Each row was made from one walk, in order. Every step used is in the known rows, and no mark comes twice. Write each row's walk.
In the rows, 128 means zero.
Known rows:
bovu, bamug, degi, megof, zigi, bifen: [140 112 175 113 126 100 157  89 146 149 156 121 153 149 129 204 151 103
  92 113 116 155 102 102 121 124 112 154 133 106 115 165 123 157 130  79
 140 105 111 135 157 141  83 149 157 104 116 121  47 119  97 162  77 101
 178 132 117 111  92 141 145 112 117 173 127 100 136 128 106 117 132 161
 115 100 194 100 136 163  91]
buno, bifen, zigi, bamug: [178 121 156 138 144  93 131 113 184 109 120 112 159  98 143 160 169 107
  96 112 115 133  88 110  93 109 100 138 120 139 143 146 161 115 104  84
 141 125 133 130 177 137 103  90 144  88  96 168  82  70 114 161 113  99
 157 139 152 167 104 149 157 115 115 134 176  95 136 119 109 121 156 182
 126 149 145  70 136 152 118]
nitu, bamug: [171 133 201 135 126 153 116  81 166 117 101 134 150 151 129 178 164 120
 124 129  98 121 100 123 154 106  90 177 149 159 179 143 168 141 113  76
 140  97 151  98 169 152  83 112 120 110 139 116 116 101  70 173  67 121
 144 155 157 120 104 161 122 111  79 155 145  73 147 114 106 122 150 159
 134 128 167  79 146 128 124]
zigi, bifen: [167 107 204 116 131 113 120  90 171 145 103 127 168 152 140 185 163 120
  87  96 107 145 112 113 107 130 100 160 120 115 147 164 141 143 123 109
 138 127 140 124 146 135  96 120 138 100  98 116  61 102 106 165  76  88
 153 125 155 128  90 135 127 118 112 164 174 102 116 133 120 112 141 160
  99 121 147  99 168 171 107]
buno, bifen, zigi: [155 112 176 162 161 106 126 123 180 106 150 113 170 121 143 148 176 100
  96 114 108 127  71 101 125 149  74 124 137 142 170 146 146 124 106 110
 136 109  97 111 157 164  98  94 132 109 102 136  87  70 110 139  93  90
 141 155 200 184  91 127 168 115  93 134 176  64 123  90 125 127 158 176
 129 151 141  72 138 152 114]
buno, megof, zigi, bamug, bovu: [161 123 170 159 123 116 141 106 175 111 111 139 138 133 177 156 178 123
 144  95 113 149 100  98 123 114 102 170 141 118 122 132 168 110  92 104
 123 140 139 141 195 146  99  97 160 117 134 116 109 110  92 172  52  99
 175 159 112 150 108 136 164 130 136 144 151  97 132 117 115 167 173 153
 110 117 172  71 132 143 119]
degi, megof, buno, bifen, zigi, bamug, nitu: [176 112 156 146 134 102 158 119 166  99 135 111 108 136 146 184 189  93
 119 137  98 156 118 102 100 104 102 148 146 134 139 175 147 124  81  88
 123 134 141 142 194 142  88 115 135  92 112 129  79  87 109 164  84  90
 145 168 137 125  76 125 177 111 110 111 155 108 105 105 117 130 136 205
 138 122 165  57 139 123 129]
megof, buno, bifen, zigi, bamug: [184 130 151 141 134  93 135 116 175 110 118 106 158  94 134 167 168 109
  95 111 109 140  83 103  89 121 109 134 132 131 146 138 160 110 110  71
 131 121 129 130 191 144 106  97 147  97 111 173  88  64 119 159 103 110
 150 146 146 166 108 144 151 119 122 127 173  92 121 102 106 123 160 181
 123 142 155  73 132 153 122]
zigi, bifen, buno, megof, degi: [148 125 223 150 116 149 160  83 157  92 123 115 159 136 120 172 157 133
 135 108 106 157  63 140 148 140 107 152 130 118 180 144 155 147 112  96
 120 137 111  89 140 155 124 116 142 150 154  87 110  98 121 186  88 134
 120 118 159 112 110 134 129 114  83 143 151  83 137 100  96 147 132 151
  89 130 168 122 105 149 136]
megof, zigi, bifen: [146 123 187 118 134  99 142  87 149 153 129 124 166 152 140 206 150  92
  96  97 132 147  99 118 115 130  96 154 125 109 128 157 131 157 129 101
 129 108 116 132 149 137  99 135 162 100 118 118  58 100 116 163  77  89
 171 123 130 117  89 140 131 104 121 167 157 105 123 133 108 128 140 153
 105 111 175  87 139 173  93]
bovu, bamug, degi, megof, zigi: [110 129 154 139 120 112 166  98 152 141 188 110 127 135 130 190 152  88
 129 122 132 151  88 113 174 132  93 154 132 135 122 150 151 136 124  61
 116  75 107 108 171 165  79 148 139 122 134 110  78 110  76 171  83 125
 172 158 139 115  96 105 140 106 102 170  85  87 134 111 106 120 138 150
 129  99 226  95 106 145 104]
degi, megof, buno, bifen: [167 126 169 179 119 132 156 105 186 108 153 108 127 112 114 167 163 132
  96  67  82 152 114 103 141 160  84 146 149 136 162 153 160 125 105  41
 108 125 104  80 198 157 107  90 119 104 112 121 122  87 112 144  73 116
 131 166 176 135  98  89 151 114  76 135 134  49 113  93 128 138 147 161
 136 120 157  81 141 157 141]
degi, megof, zigi, bamug: [156 150 152 127 122  90 163 105 174 128 147 119 129  98 127 186 152 103
 118 112 129 149  93 122 123 108 121 153 114 135 118 153 169 127 122  54
 131 106 144 126 185 135  92 119 154  97 130 147  91  94 103 175  88 112
 166 146 124 120 109 139 134 111 115 162 123  98 133 132 110 121 144 162
 113 121 206  81 129 150 110]
bifen, zigi, megof: [176 147 211 131 134  75  97 118 177 134 127 137 190 126 140 121 167 133
 119 132 100 147  88 113 103 109 124 139 136 125 159 147 155 132 119 132
 144 108 131 130 153 154  83 125 160 125 119 127  92  80  95 172  44  86
 129 142 188 166  65 116 126  99 101 174 167  97 113 115 103 139 132 190
 109 139 140 110 143 166 101]
bamug, degi, megof, buno, bifen, zigi: [156 118 152 175 142 108 139 122 173 103 162  96 150 125 132 158 183 105
  94 122  94 135  78 100 126 159  91 118 150 144 170 139 161 125 118  75
 116 109 101 111 182 172  97 113 133 115 107 139  77  83 118 142  93 108
 141 168 187 182  95 110 174 125  85 129 166  60 117  61 112 121 145 183
 134 134 154  70 133 136 125]
bifen, zigi: [155 115 177 146 149 108 114 123 172 116 136 110 169 132 152 144 188  98
 121 138 112 134  59 107 130 143  82 126 125 156 165 146 164 124 126 115
 127 101 116 123 157 182  90 117 136 125 119 126  79  67 105 156  85 100
 145 146 194 178  92 127 150 112 106 150 172  80 116  86 115 119 152 176
 112 143 153  83 151 138 111]
bifen, buno, megof, zigi, bamug: [158 140 145 130 108  98 151 100 159 111 121 118 143  94 146 172 152 110
 125 111 138 149  88 123 115 119 116 150 107 122 136 148 168 124 117  87
 133 123 127 118 176 133 107 104 163 103 150 132  95  83 110 202 104 118
 167 139 125 128 102 151 135  98 121 150 153 105 123 138  97 141 158 150
 113 123 191  85 111 156 121]
degi, megof: [156 119 171 142 119 124 143 114 201 112 172 131 121 121 127 154 166 139
 116 116  86 164  80 119 155 132 106 153 118 158 156 177 182 132 123  65
 131 106 133 111 180 151  87 116 129 120 126  97  95 122  80 168  59  99
 140 157 192 135 104  92 134 115  94 172 102  68 124 111 139 116 133 165
 107 116 194 110 169 139 130]
buno, megof, zigi: [111 139 171 152 124 131 157 101 169 110 162 120 138 116 148 174 148 104
 144  99 136 154  85 120 157 155  82 146 120 135 146 150 160 145 114 109
 117 104  99  88 158 150 107 109 161 127 145  80  96  91  93 196  73 113
 159 157 160 132  81 114 126  85  96 161 132  70 120 122 112 159 167 127
 126 104 187  83 100 158 115]
bovu, bamug, degi, megof, buno, bifen: [161 105 164 168 117 139 149 101 170 112 153 104 128 122 107 169 167 127
 102  77  79 145 113  99 144 150  84 157 156 121 145 144 151 122 111  40
 113 122 107  85 198 157  93 105 112 107 100 120 112  88 101 149  80 132
 137 169 161 128  93 100 154 114  83 133 134  61 118  90 113 128 139 157
 145 113 168  93 123 159 133]
nitu, bamug, degi, megof: [157 118 166 149 118 135 141 104 176 118 169 138 126 144 115 183 157 131
 103 153  84 141  95 118 162 110 115 160 146 154 168 160 181 138 117  57
 135 100 136 107 172 156  69 127 118 104 115 117  73 134  66 175  64 131
 152 179 165 132  96  98 138 126  78 166  98  79 143  96 106  97 134 172
 129 124 201 111 162 118 121]

Which walk is each row?
[184 134 141 141 134  94 140 123 183 107 132 108 148  91 134 164 170 112
  96 108 101 147  93 108  89 120 123 127 128 136 147 154 165 115 113  54
 133 118 132 131 196 135 101  95 152  94 114 174  89  81 123 159  99 106
 152 142 144 162 107 141 163 112 110 129 166  80 133  99 111 127 146 191
 131 139 167  78 137 140 127]  degi, megof, buno, bifen, zigi, bamug
[165 129 152 174 143 111 137 126 175  99 166  95 156 116 134 145 184 107
 105 104  91 140  74  93 118 163  93 115 142 147 173 146 155 123 118  72
 111 110  90 114 188 170 101 103 142 124 119 140  90  77 122 136  90  95
 136 151 184 183  93 114 169 111  89 131 163  50 124  66 124 133 149 178
 135 134 157  73 138 138 122]  degi, megof, buno, bifen, zigi
[157 147 242 155 142 107 146  90 176 116 141 129 183 125 111 159 151 116
 125 121 108 139  71 134 146 112 104 158 148 118 161 129 144 132 103  91
 115 104 116 104 154 167 118 132 134 145 119 123 122  87 117 156  63 115
 103 122 171 129  98 116 132 119  70 159 147  87 140  94 100 142 116 175
 104 148 154 124 105 168 109]  buno, bifen, zigi, megof, degi
[173 112 177 151 134 107 124 121 172 107 101 122 152 140 176 142 193 115
 136 115 108 139  85  87 103 106 102 161 145 126 129 126 181 101 102 111
 129 138 148 156 196 158 102  95 148 115 119 145 103  99  94 159  63  90
 161 148 139 178 116 142 167 147 149 130 177  94 121 101 114 156 160 178
 110 134 154  76 153 134 106]  bifen, zigi, bamug, bovu
[159 148 252 153 128 114 143  88 172 131 124 126 169 137 114 165 145 127
 141 117 104 149  86 136 151 107 113 178 138 115 156 137 149 134 106  87
 117 112 133  94 146 168 110 137 125 146 122 108 129  98 106 172  60 130
 102 118 169 112  99 113 111 114  71 171 128  97 140 110  90 141 118 164
  90 135 159 130 114 169 106]  zigi, megof, degi
[164 139 158 151 103 129 146 115 167 122 145 103 119 128 120 168 166 127
 134 101  83 175  84 109 133 150 116 141 139 146 151 162 193 128 139  38
  92 109 128  93 200 174  88 125 121 139 142 121 111  90 113 170  64 118
 135 146 172 123 111  85 136 102  98 159 118  58  95  79 113 121 144 163
 107  99 196  90 151 133 143]  degi, megof, buno
[166 132 157 157 103 140 141 108 153 123 145 104 119 144 107 184 164 125
 129 128  79 152  93 110 135 139 121 149 160 148 164 146 191 132 137  33
  89 110 139  88 203 176  83 136 116 127 141 125  97  99 103 171  68 139
 143 167 155 122 105  89 138 112  85 152 118  66 109  71  99 110 139 168
 121 106 202  93 150 116 139]  nitu, bamug, degi, megof, buno
[165 107 153 140 123 113 151 108 182 125 168 129 114 121 116 184 159 131
  95 138  94 149 102 119 150 112 122 149 135 146 144 160 188 133 123  66
 134 113 143 121 185 154  77 125 125  99  93 131  64 124  75 178  81 135
 157 176 159 134 100  93 139 128  98 160 100  85 133 110 106  96 131 171
 112 120 196 114 153 129 124]  zigi, bamug, degi, megof
[171 132 195 162 121 118 130 106 172 118 119 125 160 109 111 155 156 137
  95  69  91 146 122 111 127 143  98 150 154 110 152 140 146 125 103  66
 114 130 115  79 186 143 109  98 136 104  99 120 132  78 117 156  64 114
 124 156 182 130  78  96 138 103  81 147 161  69 109 104 112 141 145 161
 133 126 138  82 126 184 128]  zigi, megof, buno, bifen
[161 100 181 144 132 153 116  91 147 135 115 120 149 173 121 200 161 106
 100 158 113 112 109 124 164 104  82 172 166 143 169 132 175 138 115  92
 133 114 145  96 149 165  77 128 114 101  95 120  71 102  73 181  78 156
 155 178 151 123  93 126 122 127  85 153 132 102 139 103  76  87 148 163
 132 125 165  92 144 128 114]  nitu, bamug, degi
[158 109 152 164 145 113 139 127 164  98 163  98 154 124 124 150 178 104
 101 115  93 143  76  93 124 151  93 122 156 138 158 142 150 117 117  71
 121 107  96 110 183 172  94 118 140 115 112 143  82  72 104 133  93 108
 142 158 175 170  95 120 179 114  91 127 160  59 126  72 108 121 143 183
 144 130 159  83 118 135 119]  bovu, bamug, degi, megof, buno, bifen, zigi
[166 128 168 158 109 110 129 111 154 109 106 132 149 135 172 149 186 124
 145 100 119 143  89 103 116 116 102 164 143 117 132 129 177 111 102 100
 122 143 137 145 194 142 102  93 163 115 148 121 110 102 100 178  67  95
 175 159 121 143 111 142 166 138 150 139 164  94 124 110 115 171 170 152
 102 120 180  75 128 144 117]  bifen, buno, megof, zigi, bamug, bovu
[117 141 155 154 120 111 168 101 155 131 190 126 134 139 127 200 149  90
 125 132 124 136  87 123 169 127 100 156 147 144 140 150 155 143 125  59
 119  80 115 107 178 166  84 141 146 112 140 111  75 119  77 178  75 128
 174 174 142 119 102 107 138 110  94 173  92  82 144  99 102 118 142 152
 131 111 228  86 118 135 110]  nitu, bamug, degi, megof, zigi
[137 127 226 162 132 162 158  85 176  91 144 120 141 127 116 177 150 122
 146 107 109 159  71 138 165 145  89 175 128 135 170 145 166 144  97  98
 109 127 124  72 142 162 128 115 122 161 137  82 120 100 105 180  71 141
 119 126 166 122 107 117 124 105  60 144 137  64 134 105 103 146 144 141
  97 125 161 121  97 148 132]  buno, megof, degi
[151 118 169 135 106  92 131 102 121 135 117 115 168 151 140 178 181 122
  96 118 125 129  68 119 129 132 117 128 138 112 169 155 150 144 143  83
 129 124  98 136 151 149  87 132 172 105 144 122  75  83 112 173 120 102
 161 140 152 111 111 125 149 120 147 170 151 117 108 103 105 116 133 164
  89 122 202 100 142 149 101]  bamug, degi, megof, zigi, bifen, buno
[184 128 159 125 140  90 122 121 180 121 111 117 156 102 142 165 173 105
 114 138 120 140  78 107  95 111 112 139 117 141 142 151 176 113 117  90
 137 117 145 139 174 146  95 105 141 103 109 165  82  69 108 172 103 103
 151 138 146 163 108 150 141 116 119 145 172  98 125 121 103 116 148 183
 109 142 159  80 142 148 104]  bifen, zigi, bamug
[166 115 173 173 122 135 144 104 182 110 122 104 142 117 123 167 167 120
 100  62  92 143 113 105 139 162  67 151 145 128 154 140 149 116 106  63
 106 132 104  77 189 154 115  90 119 109 103 121 126  67 121 155  78 115
 128 153 182 139  96 105 143 110  87 128 150  61 106  96 123 139 161 154
 131 115 141  68 132 169 137]  megof, buno, bifen
[179 141 210 147 136  77 114 117 185 126 134 139 192 116 135 127 165 138
 100 115  93 139  97 111 106 113 121 137 140 120 163 145 149 134  99 117
 144 115 116 122 159 152  93 110 159 109  95 127 102  83  97 158  53  87
 129 150 195 167  66 116 137  97  94 170 169  87 123 107 106 143 133 186
 125 147 133 106 139 179 104]  buno, bifen, zigi, megof
[157 151 245 149 140 106 140  98 168 122 134 119 180 132 113 155 158 115
 135 135 109 145  68 134 141 112 117 163 138 115 155 133 147 129 109  93
 117 103 117 110 148 174 110 142 134 158 129 120 118  93 113 159  64 118
 103 116 168 131 102 116 120 119  79 165 139  98 135  96  90 136 116 179
  94 142 154 129 106 163 103]  bifen, zigi, megof, degi
[164 106 180 128 106 138 114 103 156  86 118 130 158 126 143 146 172 157
 119 100 102 161  84 124 118 148 114 134 118 116 188 170 157 150 118 123
 136 159 111  97 147 131 104  89 166 121 155  81  89  96 102 199  87 107
 143 154 178 136  87 135 138  97 109 155 181  78 104 124 112 152 154 144
  94 126 156 111 136 146 137]  zigi, bifen, buno, megof
[186 146 196 140  98 110 117 105 161 141 102 104 157 132 125 154 161 133
 136 100  88 163 104 111 110 129 130 144 151 116 151 140 178 127 135  70
  97 128 141  90 182 168  90 132 137 130 136 115 125  73 116 182  49 116
 124 140 170 123  94  92 117  87 101 170 150  87  85  95  95 135 139 166
 108 105 154 102 139 166 127]  zigi, megof, buno
[165 124 150 160 104 133 141 111 161 125 147  93 115 140 116 179 163 125
 125 121  81 170  91 106 135 149 118 138 155 144 153 155 192 129 138  42
  90 116 130  88 204 178  79 135 121 130 135 118  96  93 114 170  71 140
 137 167 169 125 108  75 138 113  93 151 113  67 101  74 105 110 140 163
 111  99 192  98 152 131 136]  bamug, degi, megof, buno
[163 121 154 173 142 124 135 122 159  98 162 106 161 131 125 165 174 100
  99 126  93 128  81  95 123 149  96 120 165 153 179 137 153 123 113  67
 115 103 100 109 187 169  98 111 140 108 116 145  83  86 115 139  87 113
 146 168 173 175  95 123 173 121  86 124 161  52 132  60 108 123 146 186
 143 134 160  71 131 123 124]  nitu, bamug, degi, megof, buno, bifen, zigi
[173 116 207 161 122 157 115 100 172 114  96 143 149 172 167 157 193 126
 149 107  90 130  98  93 141 111  90 187 163 136 157 119 170 121  93 101
 132 126 144 132 193 159  91 105 128 125 138 108 124 119  80 161  38 104
 156 167 139 149 112 146 154 140 109 144 150  78 145  90 117 158 169 163
 127 123 163  74 158 128 118]  nitu, bamug, bovu
[159 128 171 130 106  98 121  90 116 129 117 120 174 158 132 183 179 120
  97 133 119 120  70 123 126 126 122 133 142 118 174 150 147 154 140  69
 135 118 102 137 156 149  80 127 173 102 156 130  81  99 109 171 119 102
 170 141 138 107 107 148 144 126 142 164 153 109 124  93 100 115 134 166
  97 126 214  98 142 142 109]  nitu, bamug, degi, megof, zigi, bifen, buno
[183 149 187 147 115  99 113 108 150 131 110  99 167 129 129 143 167 128
 137 118  92 157  88 101  96 131 133 130 155 126 159 136 176 128 138  76
  99 114 127 104 188 172  89 137 148 141 145 132 112  62 126 167  55 110
 127 138 170 144  92  99 130  89 105 155 166  82  84  83  95 140 139 174
 111 119 160  89 140 154 117]  bifen, zigi, megof, buno
